Each row comes from the steps of one path. Every step used is in the known rows, and no mark comes twice. Write the path behind each row, first mark first.
Known rows
buzor > robu > dozi > namin > vatov > makib: [+1.67 -0.35 +2.83 -1.81 -5.28 +2.68 +1.04 -4.13 +5.06 -0.22 -1.20 +1.64 -0.86 +2.09 +2.17 +1.01 +0.64 -4.97 +4.00 -4.57]
namin > vatov > makib > gakez: [+3.03 +0.05 -0.44 -1.54 -1.35 +2.31 -1.45 -4.74 +3.56 +1.10 +1.42 +0.96 -0.89 -1.32 -1.78 -1.56 -2.29 -5.95 +1.09 -4.74]
vatov > makib > namin > dozi: [+5.55 -0.61 +0.42 -2.61 -3.67 +2.25 -1.08 -1.04 +2.05 +0.47 -1.46 +1.19 +2.16 +0.54 -2.29 -0.51 +2.85 -1.36 +1.52 -5.16]
dozi > namin > vatov > robu > buzor: [-1.21 -1.39 +4.71 -1.71 -4.56 +1.15 -2.31 +2.44 +3.18 -0.80 +0.56 +0.31 -0.52 +1.36 -1.82 +0.25 +1.44 -3.04 +3.15 +0.00]
buzor > robu: [+0.29 +0.68 +0.12 +0.08 -0.21 +0.57 +0.91 -2.06 +2.74 -0.39 -2.42 -0.01 +0.43 +1.42 +0.70 -0.50 -1.39 -1.03 +0.20 -1.00]
gakez > makib: [-1.37 +0.03 +2.18 -0.65 -0.82 -0.42 -1.66 +0.47 +2.72 +3.01 +1.94 -0.80 -0.46 +1.66 +0.13 -0.67 -1.48 +0.56 -0.17 +0.18]
makib > namin > dozi: [+3.89 -2.00 +1.18 -2.77 -2.64 +3.71 -0.10 +0.73 +0.64 +1.76 -3.27 +0.69 +1.70 +0.40 -2.00 +0.42 +2.27 +0.92 -0.45 -3.27]
namin > dozi > robu > vatov > makib > gakez: [+3.24 -5.30 +1.39 -3.43 -2.64 -0.04 -0.37 -2.41 +3.64 -1.08 +3.24 +1.77 +0.63 -1.23 -0.10 -1.87 +0.44 -6.22 +2.82 -4.30]
buzor > robu > dozi > namin: [-1.22 -1.70 +2.63 -0.67 -2.79 +1.26 +2.24 -0.55 +3.03 -0.64 -1.08 +0.93 +0.10 +1.56 +3.31 +1.54 +1.56 -1.21 +3.08 -0.82]
vatov > robu: [+0.71 +0.65 +0.45 +0.01 -0.18 -1.16 -1.75 +0.32 +1.75 -0.56 -0.68 -1.00 +1.62 +2.86 -1.71 -0.65 -0.26 -0.36 +1.70 -1.60]
buzor > robu > dozi > namin > vatov > makib > gakez: [+2.08 -1.53 +1.90 -2.07 -3.93 +3.56 +0.76 -5.57 +6.87 +0.24 +0.08 +1.32 -0.58 +0.83 +1.75 +0.02 -0.55 -7.47 +3.91 -5.61]
gakez > makib > namin: [-0.14 -0.90 +3.54 -1.93 -2.32 +1.48 -1.15 +1.39 +3.75 +3.72 +1.00 -0.93 +2.01 +2.12 -1.97 -1.05 +0.02 +0.73 +0.13 -0.90]
robu > buzor: [-2.28 +0.01 +2.33 +0.42 -1.64 -0.04 +0.05 +1.61 +0.06 -1.66 +1.11 +1.01 -1.31 +0.35 +0.12 -0.13 +2.03 -0.34 +1.61 +2.84]
robu > dozi > namin > vatov > makib > gakez: [+1.60 -2.17 +1.95 -2.42 -3.82 +2.82 +0.07 -3.23 +4.34 +0.73 +2.35 +1.45 -1.15 -0.77 +0.89 +0.65 +0.91 -6.02 +3.51 -4.52]
gakez > makib > namin > dozi > robu: [+1.77 -4.15 +4.45 -4.78 -3.51 +1.97 -2.23 +0.75 +4.36 +3.73 +0.73 -0.54 +1.36 +3.35 -2.64 -0.73 +0.09 +0.87 +0.02 -2.89]
namin > dozi > robu > vatov: [+1.65 -5.23 +2.85 -2.66 -2.83 +0.45 +0.60 -0.05 +0.56 -0.34 +0.31 +1.24 -0.25 +0.18 +0.51 -0.32 +0.38 -1.55 +1.28 -1.10]
dozi > namin > vatov > makib: [+1.72 -0.69 +1.45 -2.29 -3.32 +1.48 -1.32 -1.07 +2.47 +0.28 +1.23 +0.87 +0.12 -1.90 -1.00 +0.39 +0.80 -3.69 +1.98 -2.69]
dozi > namin > vatov > makib > gakez: [+2.22 -2.03 +0.60 -2.97 -2.77 +2.45 -1.38 -1.74 +4.35 +0.80 +2.53 +0.82 +0.34 -2.70 -1.37 -0.32 -0.28 -5.81 +1.95 -3.65]
buzor > robu > dozi: [-0.09 +0.48 +1.35 +0.72 -1.44 +1.04 +2.44 -3.27 +2.36 -0.28 -2.39 +0.78 -0.89 +3.66 +3.06 +0.66 -0.08 -1.44 +1.96 -2.03]
makib > namin: [+1.30 -0.77 +1.36 -1.22 -1.54 +1.96 +0.01 +0.88 +0.88 +0.65 -0.89 +0.30 +2.55 +0.11 -1.98 -0.55 +1.38 +0.34 +0.35 -1.04]

Write each row's path
[+1.34 -0.17 +6.26 -1.85 -5.15 +3.23 -1.58 -1.86 +5.85 +4.59 -1.07 -0.93 +1.11 +7.18 -2.10 -0.48 -1.46 -1.54 +2.81 -5.65]
gakez > makib > namin > vatov > robu > dozi
[+2.76 -5.87 +4.61 -3.64 -4.33 +2.49 +0.86 +1.08 +1.55 -0.04 -0.48 +1.55 +2.21 +0.43 -1.66 -0.67 +2.00 -1.28 +1.61 -2.15]
makib > namin > dozi > robu > vatov
[+6.13 -2.05 +2.36 -2.21 -5.72 +3.29 +1.71 -2.31 +4.07 -0.06 -3.46 +1.95 +3.18 +0.82 -0.30 -1.42 +1.50 -3.91 +3.11 -5.34]
buzor > robu > vatov > makib > namin > dozi
[+1.91 -0.35 +4.88 -2.65 -3.94 +2.75 -2.87 -0.67 +6.14 +4.60 -1.10 -1.73 +2.19 +5.13 -4.60 -1.62 -2.94 -1.27 +1.10 -4.52]
gakez > makib > namin > vatov > robu
[+2.96 +0.34 +0.99 -1.27 -2.26 +0.61 -0.56 -0.44 +2.33 -0.41 +0.53 +0.97 +3.22 +0.25 -1.96 -0.97 +2.06 -1.28 +1.91 -3.15]
vatov > makib > namin
[+0.97 -0.11 +5.28 -1.44 -4.46 +3.25 -1.52 +1.08 +3.10 +0.00 -1.96 +0.12 +1.33 +3.61 -4.05 -1.15 +0.85 -2.25 +2.59 -2.10]
makib > namin > vatov > robu > buzor
[+0.36 -1.37 +1.79 +0.53 -1.76 +1.10 +2.80 -1.28 +2.18 -0.85 -1.74 +0.98 +0.99 +0.35 +1.91 -1.02 -1.01 -2.76 +1.77 -0.06]
buzor > robu > vatov
[+2.15 -0.49 +2.29 -1.77 -2.28 +5.03 +0.01 -0.92 +1.51 +2.13 -2.62 +0.46 +1.01 +0.11 -3.25 -0.20 -0.92 -1.16 -0.33 -3.03]
makib > namin > vatov
[-1.13 -4.07 +3.31 -1.07 -1.61 -1.11 +1.20 +0.54 +0.88 -1.87 +2.46 +0.84 +0.87 +0.08 +0.54 -0.65 -0.44 -2.44 +1.76 +1.09]
dozi > robu > vatov
[+0.56 -2.88 +2.86 -1.21 -2.12 -2.52 +0.26 -1.12 +2.07 -2.76 +3.96 +1.31 +1.04 +0.00 +0.21 -1.36 +0.85 -3.97 +3.58 -1.14]
dozi > robu > vatov > makib
[-1.27 -2.10 +2.34 -0.87 -2.75 +0.50 +1.14 +1.31 +0.20 -0.45 +1.36 +1.04 -0.56 +0.66 +2.44 +2.06 +3.62 -0.18 +2.50 +0.45]
robu > dozi > namin
[+3.43 -4.05 +2.15 -2.77 -3.83 -0.73 -0.07 -1.30 +2.09 -1.76 +1.88 +1.60 +0.33 +0.23 +0.16 -0.77 +1.44 -3.50 +3.10 -3.30]
namin > dozi > robu > vatov > makib
[+2.73 -0.21 +4.34 -1.31 -3.88 +3.51 -0.10 -2.53 +3.26 +1.28 -3.35 -0.03 +1.59 +5.11 -2.21 +0.18 +0.03 -1.82 +3.12 -5.60]
makib > namin > vatov > robu > dozi
[+0.61 +0.51 +1.63 +0.67 -1.33 -0.61 -0.21 -1.35 +1.82 -0.88 -0.41 -0.34 +0.35 +5.09 +0.69 +0.12 +0.72 -0.44 +3.27 -2.54]
vatov > robu > dozi
[+1.76 +0.64 +2.70 +0.06 -2.91 +2.05 -0.59 -3.37 +2.13 +0.97 -2.33 -0.20 -1.34 +5.12 -0.29 +0.53 -1.38 -2.49 +2.71 -4.48]
namin > vatov > robu > dozi
[+5.51 -2.68 +2.45 -2.43 -5.39 +2.75 +0.86 +0.13 +1.23 +0.05 -0.55 +2.34 +2.65 -0.41 -1.18 -1.10 +2.78 -2.63 +2.58 -4.06]
robu > vatov > makib > namin > dozi
[+2.94 -1.45 +3.18 -1.09 -4.11 +1.15 +0.97 +0.16 +1.65 -1.12 +1.30 +1.72 +3.77 -1.17 -0.81 -1.26 +2.95 -2.97 +3.35 -1.76]
robu > vatov > makib > namin
[-0.65 -1.66 +3.13 -0.82 -3.06 -0.62 -0.30 +1.24 +2.27 -1.06 +0.91 -0.28 +1.36 +3.41 +0.93 +1.42 +2.94 -0.43 +4.04 -1.15]
vatov > robu > dozi > namin
[-0.67 -3.14 +3.19 -2.65 -2.95 +0.12 -1.04 +1.13 +1.20 -1.47 +1.11 +1.18 -2.27 +1.75 -0.53 +0.28 +2.21 -0.41 +1.30 +0.64]
namin > dozi > robu > buzor
[+1.12 -1.47 +2.60 -2.23 -2.86 +1.51 -2.19 +0.92 +3.04 +0.53 -0.95 -0.75 +0.90 +1.54 -2.06 +0.90 -0.52 -1.94 +1.85 -2.30]
dozi > namin > vatov > robu
